Each row comes from the steps of one path. Every step used is in the known rows, and no mark comes twice. Write the path behind each row, first mark first.
Known rows
kifutiz, lelaf: [ 0.56  0.38  0.71 -2.06  0.32  0.59  0.40 -0.39 -0.04  0.91 -0.40 -0.31
 -0.69 -0.35  0.18 -0.23 -1.39  0.34  0.69  0.23  0.56  0.37]
mipo, diri, poso, lelaf, lidezif: [ 1.45  0.51 -2.92 -1.10  1.81 -1.39  0.47 -0.40 -0.68  0.46 -0.52 -0.22
 -1.65 -0.67  0.26 -0.97 -0.83 -0.74  0.53  0.53 -1.06  0.35]
diri, lidezif: [ 1.00  0.20  0.26  2.10 -0.47 -0.52  0.34 -0.18  0.34  0.79 -1.74 -0.26
 -0.88  0.03 -0.55 -0.24  1.24  0.06 -0.74  0.58  0.37  0.50]
poso, nevo, kifutiz: [-1.18 -0.87 -1.21  2.40  0.63  0.11  0.85 -0.08 -0.09  0.84  2.33 -0.08
  0.05 -0.81  0.38 -1.86  1.79 -0.09 -0.53  0.65  0.16 -0.36]
lelaf, kifutiz, nevo: [-0.10 -1.04 -0.85  2.69  0.39 -0.52  0.53 -0.27  0.21 -0.12  2.22 -0.26
 -1.27 -0.23  0.28 -0.65 -0.94  0.05  0.11 -0.53 -1.70  0.54]
mipo, nevo, poso, diri: [ 0.45 -0.11 -1.66  4.63  1.68 -0.83  0.82  0.59 -0.85 -0.34  1.74 -0.90
 -0.46 -0.07  0.34  3.01  2.43 -0.30 -0.18 -0.22  0.10  0.06]
nevo, kifutiz, lelaf, lidezif: [ 0.93 -0.46 -0.52 -0.57  0.04  0.44  0.50 -1.42 -0.25  1.44  1.39 -0.26
  0.01 -0.20 -0.12 -2.86 -1.22 -0.23  0.48  0.49  1.23 -0.13]
nevo, kifutiz, lelaf, lidezif, diri, poso: [ 1.07 -0.44 -1.85 -0.01 -0.07  0.57  0.65 -1.90 -0.42  1.19  0.95 -0.48
 -1.17 -0.17 -0.07  0.90 -2.78 -0.52  0.34  0.28  0.05  0.89]
lidezif, lelaf, kifutiz, nevo: [-0.82 -1.23  0.19  1.61  0.61  0.08  0.55  0.54  0.13  0.60  2.31 -0.73
 -0.84 -0.72 -0.23 -1.26  0.65  0.03  0.72 -0.35 -1.07  1.14]
lidezif, lelaf, kifutiz: [-1.35 -0.87  0.20  0.62  0.60  0.32  0.28  0.00  0.23  1.11  0.50 -0.23
 -0.04 -0.62 -0.12 -1.17  2.36 -0.35  0.41 -0.03 -0.09  0.10]
lidezif, lelaf, kifutiz, nevo, poso, diri: [-1.17 -1.07 -0.71  4.17  1.30 -0.75  1.24  1.58  0.00  0.91  4.23 -1.30
 -1.49 -0.99  0.32  0.76  1.80 -0.31  0.62 -1.10  0.26  0.98]
mipo, nevo, kifutiz, lelaf, lidezif: [ 1.65 -0.82 -1.21  1.40  0.91  0.55  0.55 -2.00 -1.03  0.97  1.01 -0.54
  0.01  0.05 -0.39 -2.19  0.34 -0.14  0.25  1.03 -0.11 -0.18]
lidezif, lelaf, kifutiz, nevo, poso: [-0.67 -1.58 -0.58  4.24  0.27 -0.48  1.12  1.09  0.19  0.42  3.58 -1.00
 -1.19 -1.16  0.71 -1.22  0.79 -0.29  0.59 -0.68 -0.23  1.70]
nevo, kifutiz, lelaf: [ 0.01 -0.35 -0.05 -0.30 -0.14  0.79  0.92 -0.93 -0.20  1.15  1.31  0.00
 -0.23 -0.59  0.20 -2.01  0.16  0.18  0.23  0.54  1.16 -0.65]
poso, nevo, kifutiz, lelaf: [-0.63 -0.49 -0.59  0.19  1.02  0.62  1.28 -0.45 -0.17  1.53  1.88 -0.28
 -0.56 -1.18  0.46 -2.29  0.48  0.29  0.13  0.86  0.73  0.08]
kifutiz, lelaf, lidezif, diri, poso: [ 1.49  0.27 -1.02 -1.27  0.42  0.40  0.12 -1.32 -0.32  0.86 -0.77 -0.67
 -1.68  0.01  0.00  2.61 -4.03 -0.35  0.78 -0.15 -0.52  2.11]
nevo, poso: [ 0.31 -0.37 -0.63  2.37 -0.38 -0.50  0.59  0.73  0.09 -0.32  1.38 -0.22
 -0.19 -0.49  0.88 -0.07  0.46 -0.36 -0.17 -0.39  0.80  0.69]
nevo, poso, lelaf, lidezif, diri: [ 0.15  0.09 -2.46  2.22  0.36 -0.29  0.22  0.63 -0.43 -1.18  2.69 -0.64
 -0.95 -0.14 -0.19  1.56 -0.22 -0.77  1.21 -0.67 -0.22  1.23]
diri, lidezif, lelaf, kifutiz, nevo: [ 0.13 -1.00  0.51  3.89  0.22 -0.41  0.78  0.18  0.48  1.39  0.73 -0.97
 -1.72 -0.62 -0.76 -1.05  1.70  0.05  0.04  0.23 -0.77  1.71]
mipo, nevo: [ 0.60 -0.33 -0.67  2.04  0.99  0.01  0.06 -0.47 -0.71 -0.56 -0.38 -0.30
  0.22  0.13 -0.30  0.96  1.11  0.10 -0.22  0.51 -1.38  0.14]
kifutiz, lelaf, lidezif: [ 1.44  0.15  0.18 -1.82  0.51  0.29 -0.02 -0.88 -0.22  1.16 -0.46 -0.56
 -0.55  0.04 -0.23 -1.08 -2.06 -0.10  0.82  0.15  0.63  0.86]
kifutiz, lelaf, lidezif, diri: [ 0.98  0.25 -0.25 -0.08  0.23  1.10 -0.38 -1.02 -0.56  0.37 -0.52 -0.60
 -0.96  0.40 -0.54  1.43 -2.79 -0.08  1.34 -0.36 -0.19  1.34]

Write each row's path
[ 0.84  0.38 -1.78 -2.69  1.16 -0.98  0.24 -0.10  0.11  0.46  1.01 -0.37
 -1.12 -0.32 -0.26  0.10 -1.24 -0.74  0.32  0.59 -0.52  1.14] -> diri, poso, lelaf, lidezif
[ 0.69  0.03 -1.84  0.70  0.67 -0.98  0.49  0.75  0.00 -0.49  2.48 -0.58
 -0.59 -0.38  0.04 -1.20  0.34 -0.77  0.75 -0.09  0.64  0.78] -> nevo, poso, lelaf, lidezif
[ 0.73 -0.31 -2.40  3.37  0.33 -0.47  0.42  1.03 -0.45 -1.69  4.29 -1.07
 -1.75 -0.23 -0.23  1.70 -2.14 -0.38  1.55 -0.96 -1.30  2.39] -> kifutiz, nevo, poso, lelaf, lidezif, diri
[ 0.45 -1.36 -0.35  6.22 -0.31 -1.08  1.45  0.91  0.59  1.04  1.98 -1.26
 -2.01 -1.08  0.16 -1.20  1.96 -0.27 -0.14 -0.19  0.02  2.19] -> diri, lidezif, lelaf, kifutiz, nevo, poso
[-0.15  0.47 -1.60  0.08  0.83  0.27 -0.38 -0.05 -0.53 -0.89  1.15 -0.26
 -0.75  0.40 -1.03  1.46 -0.46 -0.44  1.40 -0.28 -1.18  0.64] -> poso, lelaf, lidezif, diri
[ 0.04  0.22  0.45  4.07  0.55 -0.68  0.95  1.53  0.10  1.81  0.41 -1.21
 -1.10 -0.68 -0.40  1.50  3.68 -0.33 -0.19 -0.08  2.41  0.88] -> nevo, poso, diri, lidezif, lelaf
[ 0.47  0.80  0.17  2.66  0.76 -0.85  0.44  0.27  0.14  1.20 -1.18 -0.53
 -1.11  0.35 -0.86  2.11  1.85  0.05 -0.70  0.15  0.98 -0.27] -> poso, diri, lidezif
[ 0.42 -0.13 -0.82  1.86 -0.04  0.51 -0.71 -0.82 -0.49 -0.50 -0.07 -0.32
 -0.26  0.82 -0.74  1.62 -1.71 -0.41  0.55 -0.62 -0.71  0.76] -> lelaf, lidezif, diri
[ 1.18  0.14 -1.93  0.44  0.83 -1.05  0.58 -0.52 -0.54  0.63 -1.76  0.01
 -1.31 -0.78  1.08  0.10 -1.04 -0.31 -0.36  0.16 -0.90  0.19] -> mipo, diri, poso
[-0.26  0.25 -1.35  0.52  0.35 -0.73  0.88  1.50  0.07 -0.66  2.58 -0.26
 -0.66 -0.81  0.49 -0.24  1.20 -0.35  0.60 -0.15  0.51  0.55] -> nevo, poso, lelaf
[ 0.21  0.02  1.28  1.61 -0.21  0.03  0.28  0.42  0.27  1.63 -1.48 -0.64
 -0.44 -0.39 -0.99 -0.35  2.46  0.04 -0.08  0.69  0.84  1.22] -> diri, lidezif, lelaf
[ 0.84 -0.86 -0.76  5.06  0.85 -0.84  1.02 -0.15 -0.27  1.39 -0.87 -0.86
 -2.32 -1.09 -0.01 -2.12  1.78  0.14  0.18  0.11 -1.37  0.93] -> mipo, diri, lidezif, lelaf, kifutiz, nevo
[ 0.35 -0.67 -1.02  0.40  1.28  0.36  0.78 -0.96 -0.27  1.82  2.06 -0.55
 -0.50 -0.72  0.19 -3.00 -0.62 -0.14  0.26  0.75  0.86  0.40] -> poso, nevo, kifutiz, lelaf, lidezif
[-0.77 -0.41 -2.27  2.00  0.97 -1.07  1.21  0.75  0.39 -0.44  3.00 -0.05
 -1.26 -1.05  0.77 -1.06  2.36 -0.71  0.39 -0.22 -0.02 -0.08] -> nevo, poso, lelaf, kifutiz
[ 0.24 -1.04 -1.60  3.32  0.38  0.23  0.62 -1.12 -0.83 -0.23  1.36  0.03
  0.64 -0.03 -0.24 -0.61  2.42 -0.09 -0.56  0.86 -0.71 -0.98] -> mipo, nevo, kifutiz
[-0.92 -0.06  0.38  3.35  1.33 -0.59  0.67  0.30  0.30  2.45 -0.12 -0.67
 -1.28 -0.29 -0.93  0.85  4.23 -0.29 -0.25  0.14  0.84 -0.26] -> poso, diri, lidezif, lelaf, kifutiz
[-0.37 -0.42  0.41  4.00  1.43 -0.75  0.89  0.66  0.29  1.94  1.22 -1.21
 -2.13 -0.50 -0.99  0.91  2.43  0.14  0.05 -0.13 -0.13  0.78] -> poso, diri, lidezif, lelaf, kifutiz, nevo
[ 0.12  0.07 -1.23  0.74 -0.14  0.21  0.16 -0.33 -0.19 -0.08 -0.15 -0.17
 -1.07 -0.04  0.18  3.64 -1.94 -0.28 -0.11 -0.29 -1.15  1.23] -> lidezif, diri, poso
[ 0.26 -0.22 -2.07  1.47  1.28 -0.26 -0.03 -0.44 -0.29  0.57  0.42 -0.83
 -1.49 -0.17  0.01  2.41 -2.09 -0.58 -0.24 -0.09 -1.57  2.31] -> lelaf, lidezif, diri, poso, nevo
[-0.19 -0.94 -2.91  3.01  0.75 -0.10  0.50 -1.09 -0.38  0.74  2.17 -0.46
 -1.03 -0.46  0.18  0.70 -1.11 -0.77 -0.59  0.29 -0.71  1.16] -> lelaf, lidezif, diri, poso, nevo, kifutiz
[-0.42 -0.87 -1.65  4.85  1.09 -1.28  1.28  0.93  0.14 -0.01  3.99 -0.81
 -1.79 -0.56  0.85  1.29  0.38 -0.28 -0.01 -1.28 -0.14  0.27] -> lelaf, kifutiz, nevo, poso, diri
[-0.36 -0.65  0.60  2.83  0.17 -0.32  0.58 -0.18  0.53  2.01 -1.03 -0.46
 -0.94 -0.51 -0.67 -1.33  3.46 -0.36 -0.21  0.51  0.23  0.41] -> diri, lidezif, lelaf, kifutiz
[ 0.16 -0.07 -1.34  1.68  0.32 -0.98  1.16  1.68  0.01 -1.32  3.92 -0.80
 -1.51 -1.01  0.53  0.20 -0.64 -0.02  0.98 -0.39 -0.63  1.58] -> kifutiz, nevo, poso, lelaf
[-0.61 -0.36 -2.68  1.15  0.99 -0.57  1.02  0.10  0.09 -0.79  3.00 -0.41
 -2.76 -0.73  0.13  2.83 -1.57 -0.19  0.68 -0.42 -3.34  1.66] -> lidezif, diri, poso, lelaf, kifutiz, nevo
[-0.98 -0.05 -2.78  0.35  1.07 -0.51  0.72 -0.30  0.16 -0.27  1.34  0.14
 -1.98 -0.62  0.19  2.50  0.18 -0.56  0.40 -0.13 -2.20  0.46] -> lidezif, diri, poso, lelaf, kifutiz
[ 1.30  0.09 -0.60  5.49  0.36 -1.50  1.28  1.26  0.17  0.49  1.66 -1.28
 -2.20 -0.36  0.08  2.15  0.35  0.08 -0.50 -0.57  0.84  1.51] -> kifutiz, nevo, poso, diri, lidezif
[ 0.65  0.66 -2.48 -1.15  1.72 -1.13  0.90  0.11 -0.55  0.12 -0.67 -0.05
 -1.75 -1.15  0.73 -0.11 -0.23 -0.25  0.41  0.67 -1.21  0.12] -> mipo, diri, poso, lelaf
[ 0.22 -1.38 -1.50  4.74 -0.04 -1.07  1.15  0.51  0.28 -0.49  3.33 -0.60
 -1.52 -0.75  1.11 -0.89 -0.66 -0.31 -0.11 -0.89 -0.78  1.19] -> lelaf, kifutiz, nevo, poso
[ 0.73  0.41 -0.53  4.63  0.26 -1.32  1.01  0.95  0.13  1.05  0.30 -0.74
 -1.33 -0.24  0.04  1.93  2.06 -0.29 -0.80 -0.24  1.84  0.39] -> nevo, poso, diri, lidezif
[-0.23  0.14 -0.95  2.66  0.80 -0.88  0.73  1.09 -0.19  0.20  1.84 -0.53
 -0.56 -0.28  0.44  1.95  1.14 -0.40 -0.08 -0.76  1.44 -0.07] -> nevo, poso, diri
